Each row was made from one small tree. The marks that hang from a mark follow it in brackets, in the order of their numbers. Every link used is in the known rows. Write each row's tree.
Known rows:
Q315{Q589}: [  0   0   1  -2  11 -16  12  -3   9 -33  13 -25   5  -8  -8  -2   6   5
  14  11  21  -1  -6  20   4 -19  13 -12 -19  -5   9  12]
Q970{Q651{Q494 Q681 Q827{Q624{Q16}}}}: [  4   1 -17   2  20  30   9  16   5 -14 -16 -32   3  -2  -9  -3  -3 -13
  -7  18  47  -2   0  -2 -10 -31  22  -6   0  12  16  13]
Q494{Q624{Q16 Q681{Q651} Q970}}: [  4  -6  12  -6   6 -10  21  10  -2  18   6 -22 -13  -8   7   3   7   8
  12   5  41  18  -7   0 -15 -17  -3  -6  -5   1   9  54]
Q494{Q624{Q827}}: [ -3  -5   7   2  10 -17  17   2  12   3   6 -28  11  -5  -8  -4  -2   6
 -18  16  17   6 -10   8  -6 -18  -4  -9 -10   2  11  16]
Q624{Q16 Q262 Q494}: [  4 -11  -1   3  16   4   7   0   4  -7  14 -27 -17  -1   1  -5   6  -4
   7   9  26  10  -6  -4   4 -18   0  -2   9   7   1  12]
Q497{Q624{Q494 Q970}}: [  4  -7   2  -6   5  -9  14  10  -7  -2  16 -31  -2  -4  -6   8   9   6
  -8  17  23   9  -9   4  -1 -22   5 -11 -15  11  -1  18]
Q651{Q262 Q589{Q315} Q681 Q827}: [ 11   5  -7  15   5  23  -2   5   9 -22  -8 -22  26  -6 -10   0   4 -20
   1  19  35   1   7  -1  10 -24  25  -9   2  -1   0 -19]
Q497{Q624}: [  0  -2  -2  -1   8  -6  12  -4   6 -11   5 -31   3 -11  -8  11   3  -3
  -8  15  21  10  -3  18   3 -18   6 -13 -28   2   1  18]
Q16{Q651{Q262 Q494 Q589{Q315}}}: [ 11   3  -4   4  10  26   1  15   6  -7  -2 -35   4 -12   0   0   2 -19
  16  20  36  -1   1  10  10 -21  21  -2 -19   2  -4  -1]
Q970{Q651{Q494 Q681 Q827}}: [  0   6 -12   2  18  16   6  14  12 -26 -17 -33  24  -2  -8   0  -2  -6
 -12  25  41  -6  -3   4  -2 -30  24  -6  -3   6  13  13]
Q262{Q651{Q681}}: [  0   2  -1   2  13   8  11  15  19   2   1 -29  13  -2 -11   4   2   3
   3  16  25   6   0   0   4 -17  21 -12  -3  -2  13  -5]
Q494{Q624{Q16 Q262 Q827}}: [ -2 -11   2   3  11  -4  13  -4  11  19   5 -21 -11  -7   2 -13   2   0
  -7  13  15  10  -6  -5  -5 -22 -11  -7   8   5  11  25]
Q651{Q494 Q589 Q681 Q827{Q624}}: [  8  11 -16   8  14  32   1  12  13 -35 -12 -34  27  -1 -14 -10  -2 -12
 -15  23  43  -6   0  10   2 -26  30 -15 -10  12  16 -17]
Q16{Q651{Q589 Q681 Q827}}: [  9   9  -5   7  14  19   5  20  13 -29  -9 -30  20  -8  -7  -9   4  -6
  -2  21  47   1   3  -2   0 -24  15 -11 -10   5   7  -2]
Q262{Q651{Q589 Q827{Q624{Q494}}}}: [ 12   2   0  -5  15   6   5  26   3  -9   7 -30  23   4 -12  -4  -5   2
 -19  18  38   2   0  -1   3 -24  27  -8  -7   8   6 -19]
Q497{Q624{Q262 Q494 Q681}}: [  3  -8  -1  11   5   2   9   1   0 -17   9 -27 -14  -1   1   4   9   0
 -24  26  37  10  -5  -3   3 -16  -4  -3   7   7  -4  32]
Q651{Q681 Q827}: [  2   5  -5   8  12   1   9   2  16 -29  -5 -30  23  -2 -11   2   3  -4
  -8  19  34   5   0   3  -1 -22  12 -13  -1   4   9   1]
Q16{Q651{Q589}}: [  8   1  -1  -1  12   4   9  19   9 -18   4 -29   5 -12  -3  -4   3  -3
   9  13  31   1  -2  10   2 -18  10  -7 -29   0  -2   0]
Q497{Q624{Q16 Q262}}: [  1  -7  -8   1   8   8   9 -11   5   6   4 -23 -17 -12   1   1   7  -9
   1  10  22  13   0   5   2 -22   1 -10  -9   5   1  27]
Q497{Q624{Q16 Q262 Q681 Q827 Q970}}: [ -1 -14  -5   7  -2   3  14  -5  -5   7  16 -14 -12  -7   8   0  13   4
 -12  18  36   5  -2 -20 -22 -23 -16  -5  15   9   3  45]
Q681{Q651{Q827{Q624}}}: [  7   3  -3  -9  11 -19  13  16  11   3  -6 -35   1   0 -11  11  -5  -3
  -9   8  42   6  -2  10 -11 -22  20 -13 -27   2   4  19]
Q827{Q624{Q16{Q651} Q262 Q681 Q970}}: [  8 -12  -7  -4   7  -3  22  17   2  17  11 -20 -35  -7   5   0  12   0
  14  14  47   4   1 -22 -27 -22  -6  -2   1   7  -5  37]
Q262{Q651{Q494}}: [ -1   4  -3  -6  16   9   7  10  16   5   4 -34  20  -2  -6   5  -3   3
  -1  18  25   3  -5  14   7 -18  24  -9 -13   3  12   4]
Q624{Q262 Q494 Q827}: [  0 -11  -1   6  10 -10   9   9   9  -6  14 -29  -2   5  -3  -6   4   3
 -24  19  26  -1 -10  -8  -3 -20  -3  -3  11   9   2   6]
Q681{Q651{Q262 Q494 Q589 Q827}}: [ 10  13  -7   1  12  10  -9  18   8 -11  -7 -31  18  -2  -5  -5  -4 -11
   5  13  39   0  -2  10   7 -29  29  -8 -18   3  10   6]
Q494{Q624{Q16 Q262 Q827 Q970{Q651}}}: [ -3 -17  -2 -10   9 -15  18  16   0  33   2 -13 -14  -8   5 -11   3   8
  -4  12  17   1  -7 -20 -17 -32  -4  -3   8   4   4  36]
Q16{Q651{Q827}}: [  6   4   0  -4  15 -11  12   9  13 -10   1 -35   8  -5  -4   4   1  -3
  -1  19  42   6  -1   4  -8 -22   5  -8 -17   4   0  20]
Q770{Q589}: [  2   0   4 -10  10  -6  11   3  11 -33  13 -27   9  -3  -2   6   3  -5
   3  18  10   0  -9  20  -4 -20  15  -6 -32  -2   4  -4]
Q262{Q651{Q494 Q589{Q315} Q681 Q827}}: [  6  11 -10   5  11  46  -1   5  12 -13 -15 -29  46  -4  -4   2  -2 -10
  -9  24  39  -1   6   9  10 -22  38 -12   3   5  12 -15]
Q262{Q651{Q494 Q589 Q681 Q827{Q624}}}: [  8  13 -15   1  14  34   2  24  15 -14 -13 -32  32   2 -14  -9  -5  -6
 -12  24  41  -3   4   4   3 -26  38 -15  -6  10  21 -20]
Q497{Q624{Q262{Q651}}}: [  0  -2  -7  -7   7  -3  10   6  13  24   0 -25  -4  -8  -4   5   2   2
 -12  17  17  10   2   2   8 -22  14 -14 -11  -1   1  20]

Which tree is each row?
[  9 -16  -4   2   6  -1  16  13  -6  -2  20 -19 -26   2   2  -3  12   2
   0  14  42   5  -5 -20 -16 -21  -2  -1  15  11  -2  23]  Q827{Q624{Q16 Q262 Q494 Q681 Q970}}
[ 10  -1   5  12   9  10   7   5  -5 -12   5 -26 -16  -9   2   2   7 -12
   0  23  59  21   7 -11 -12 -27  -9   0   2   8   3  48]  Q497{Q624{Q16{Q651{Q262 Q827}} Q681}}
[  5   2  -1   0  10  21   6  -5   7  -8  -8 -32  26 -13  -1  -2  -2 -10
  -1  19  20   2  -5  28  15 -16  21 -10 -20   4   4   3]  Q651{Q494{Q624} Q589{Q315}}
[  7 -18 -10 -13  13  -6  16  29  -7  21   7 -22 -33  -1  -1  -3   5   0
   3   9  28  -2  -6 -21 -13 -30   9   0   3   7  -5  19]  Q827{Q624{Q16 Q262 Q494 Q970{Q651}}}
[  9   2  -2   7   8  28  11  14  10 -17  -7 -31   5 -14  -3   2   6 -13
   6  16  38   2   3   7   5 -14  17  -9 -14   0  -6  -8]  Q16{Q651{Q589{Q315} Q681}}
[  0  -6   2   3   6  10  12   9  -3   3  12 -27   1  -1  10   3   7   7
   1  10  52   1  -9  -6 -27 -19  -2  -1   4  10  14  47]  Q624{Q16 Q681{Q651{Q494}} Q827 Q970}
[  1  -9   2   8  10  -1  13 -10   8   3   5 -19 -15  -9   5  -8   6  -1
   4  17  29  15  -4  -3  -3 -18 -12  -3  12   1   5  38]  Q494{Q624{Q16 Q262 Q681}}
[ -2  -9  -4  -9   4 -18  13  19  13  35  11 -18   9   1  -1   0   4  14
 -10  14  17  -6  -3 -19 -13 -26   9  -8   7   2   4   9]  Q624{Q262{Q651} Q827 Q970}
[  0  -5  -3 -10   6 -25  17   7  12  28   3 -20  -6  -7  -2  -5   6   8
   3  13   8   4  -7  -4   0 -25   7 -13  -5   1  -1  25]  Q494{Q624{Q262 Q970}}
[ -3 -10 -16   0   2   0  15  22   3  15  -8 -18 -10  -7  -1  -2   8   4
 -25  22  27  -7  -3 -23 -14 -33   6  -9   7   5   2  28]  Q497{Q624{Q262 Q827 Q970{Q651{Q681}}}}
[  7   7 -11   1  15   9  -7  21   4 -22  -8 -26  22  -6  -7  -9  -5 -12
   2  22  31  -8  -1   4   8 -36  28  -1 -11   3   6   0]  Q970{Q651{Q262 Q494 Q589 Q827}}
[  8   9  -8  13  14  34  -2  30  13 -22  -6 -34   0  -8  -7 -16   5 -13
  17  22  39  -2   1  -1   9 -25  21  -6  -8   6  12  -9]  Q16{Q651{Q262 Q494 Q589 Q681}}
[ -1  -5   0  -6  21  10  11   7   3   4  -7 -30  -5 -11   0  -7  -3  -4
   4  16  24   8  -8  13   2 -26   9  -2 -13   4  13  32]  Q970{Q651{Q494{Q624{Q16}}}}
[  8   8  -3   2  17   1   2  16  13  -8  -1 -39   5  -2  -6  -2  -1 -12
   4  25  43   4  -1   0  -1 -31  13  -5 -11   9   7  16]  Q16{Q651{Q262 Q494 Q827}}
[ 15   0  -1   5  12  -2  -1  24   1 -26   8 -28   5   2 -17  -8  -2 -11
  -9  19  35   2  -1  -4   5 -29  20  -5  -5   8   2 -20]  Q651{Q262 Q589 Q827{Q624{Q494}}}
[ -3  -7  11  10   7 -13  18   1   9 -14   9 -25  12  -4  -3  -4   1   8
 -22  24  32   7  -9   3 -12 -15 -12  -4   2   2  12  29]  Q494{Q624{Q681 Q827}}
[ 11 -12  -4  -3  17   8  15  21   4  11  10 -34 -43  -2   0  -6   5  -7
   2  13  43  10  -3 -12  -9 -21  -2  -2  -2  11  -2  16]  Q827{Q624{Q16{Q651} Q262 Q494}}
[ -2  -6  -8  -7  10  17   9  10   8  30  12 -21   6   1   6  -7   4   7
  -1  13  23  -3  -5 -17 -13 -28   8  -6  15  11  15  17]  Q624{Q16 Q262{Q651{Q494}} Q827 Q970}
[  2  -1  -2   8  20  25   6  17   6   3 -13 -27 -14 -10  -5 -14  -1 -11
  16  19  28  10  -4  -4   7 -31  13  -2   5   4  20  21]  Q970{Q651{Q262 Q494{Q624{Q16}} Q681}}
[  3  -8  -3  -3   7   2  15  29  -8  -7  -2 -28  -9  -5  -7   6  10   5
 -14  22  31   3  -6  -9  -2 -28  13  -8  -5   8   2  23]  Q497{Q624{Q494 Q970{Q651{Q681}}}}
[  8   8  -7  16  10  15  -3  12  11 -35  -3 -22  21  -5 -14 -11   3 -13
   6  18  33   1   3  -5   9 -28  21 -11   1   2   8 -17]  Q651{Q262 Q589 Q681 Q827}
[ -1   7  -6   2  15  25   6  14  20  -5  -4 -34  18   0  -9   1  -1   0
  -1  22  30   1  -2   7   7 -19  26 -12  -2   4  19  -3]  Q262{Q651{Q494 Q681}}
[  7   4  -4   7  12  21   9  22  14 -25  -3 -30   3 -12  -5  -8   6  -5
  11  15  37   1   0   1   2 -19  13 -10 -15   2   3  -5]  Q16{Q651{Q589 Q681}}
[ -1 -16   3   1   8  -4  18  15  -8  -6  16 -15   3  -5   6   2   8   7
  -2  12  39  -5  -6 -19 -31 -24  -9   5  10   3   4  36]  Q624{Q16 Q681 Q827 Q970{Q651}}
[  1 -12   1  15   7  -4   9   7   6 -17  19 -26  -4   6   1  -4   6   6
 -30  24  38  -3  -9 -15 -10 -16 -12   3  23   7   3  17]  Q624{Q262 Q494 Q681 Q827}
[  1  -7  -9   0  -2 -14  14  -1   2  -1   9 -19  -8  -8   2   8  13   4
 -11  20  30   4  -2  -7 -10 -21   0  -9  -1   3  -5  40]  Q497{Q624{Q262 Q681 Q970}}
[ 11   8   1   0  10  -6  -4  19   8  -9  -3 -26  12  -3  -7  -1  -2  -9
   7   7  34   5   0   3   4 -27  23  -7 -20  -2   3   4]  Q681{Q651{Q262 Q589 Q827}}
[  7   9 -15   9  15  27  -7  25   8 -31 -17 -26  22  -4 -10 -13  -2 -14
   0  23  38  -8   1  -3  10 -37  31  -4   0   5  12  -7]  Q970{Q651{Q262 Q494 Q589 Q681 Q827}}
[  5   6  -5  11  15  22   5  23  17  -8  -3 -38 -11  -4  -8  -6   5 -11
  11  23  39   4  -1  -2   4 -25  14  -5  -4   8  12   7]  Q16{Q651{Q262 Q494 Q681}}
[  1   1  -9   8  16  18   2  27  12 -11 -10 -31  -2  -4 -11  -4   0 -11
   6  21  29  -5  -4  -3   6 -30  24  -2  -2   2  10   3]  Q970{Q651{Q262 Q494 Q681}}
[  1 -12   7  -6  10 -10  21  12  -8   5   5 -16  -8 -12   5   0   6   7
  11  15  30   8  -6  -7 -16 -24  -3   1   0  -1   3  46]  Q494{Q624{Q16 Q681 Q970{Q651}}}
[ 13  -2  -8   9   8   4   4  13   3 -33   5 -23   4   5  -5 -10   3  -3
 -24  25  48  -3  -1 -10  -3 -22  10  -3  11   8  -2   3]  Q651{Q589 Q827{Q624{Q262 Q494 Q681}}}
[  5  -9   8   3   6 -12  15  12  -4 -23  23 -26   6   2  -1   6  11  10
   1  19  37   3 -10  -5 -11 -16   0  -1   3   5  -1  18]  Q624{Q494 Q681 Q970}
[  1  -9  -8  -6   4  -3  13  -5  -1  19   9 -18 -18 -12   3   2  12  -2
   7   8  19  10  -1  -4  -6 -26   1 -11  -7   6  -2  33]  Q497{Q624{Q16 Q262 Q970}}
[  1   0  -4   9  13  15   5 -13   8  -5  -3 -24   6  -3   5 -11   3  -5
  -9  27  40  13  -4  -1  -3 -25  -2  -4  18  10  12  45]  Q651{Q494{Q624{Q16 Q262 Q681}} Q827}
[  9   4   2   2   8  -5  -1  24   8  -3   2 -26  -3  -8  -7  -2   0  -7
  17   1  27   4  -2   8   7 -21  21  -6 -25  -6   4   2]  Q681{Q651{Q262 Q589}}
[ -1   1  -7  -4  14   1   9  -1  18   8  -6 -31  -1  -6  -3  -8   0  -1
 -10  21  16   4  -9  13  11 -23  10 -11  -7   5   8  24]  Q651{Q494{Q624{Q262}}}
[  8   8   3   0  12   6  -2  23   9   8  -9 -32   0  -9  -5 -12  -4  -6
  10  10  26   8  -6  17  16 -24  23  -8 -23   1  13  12]  Q681{Q651{Q262 Q494{Q624} Q589}}
[  8   9 -12  16   8  39  -7   4   9 -25 -12 -29  31  -6  -9  -3   2 -23
   0  25  39  -3   4   5  13 -26  31  -9   4   7   7 -18]  Q651{Q262 Q494 Q589{Q315} Q681 Q827}
[  6   0 -12   0   9   1  11  16  15   5  -6 -33 -18   2   1   5   0  -2
 -12  15  48  -1  -5   4  -9 -17  14  -5 -11   4   5  36]  Q827{Q624{Q262 Q681{Q651{Q494}}}}
[  8  -2  -9  -8  13  -8  10   7  10  19  -5 -27 -20  -1  -1   3  -2  -9
   0   2  43  10   1  -3 -12 -25  12 -10  -9   5   2  30]  Q681{Q651{Q827{Q624{Q16 Q262}}}}
[  0  -5  14   4   7 -15  17  12   8   6   1 -28   1  -3   1   2   0  10
 -21  17  42  10  -9   2 -14 -14  -6  -5  -7   0  12  44]  Q494{Q624{Q681{Q651} Q827}}
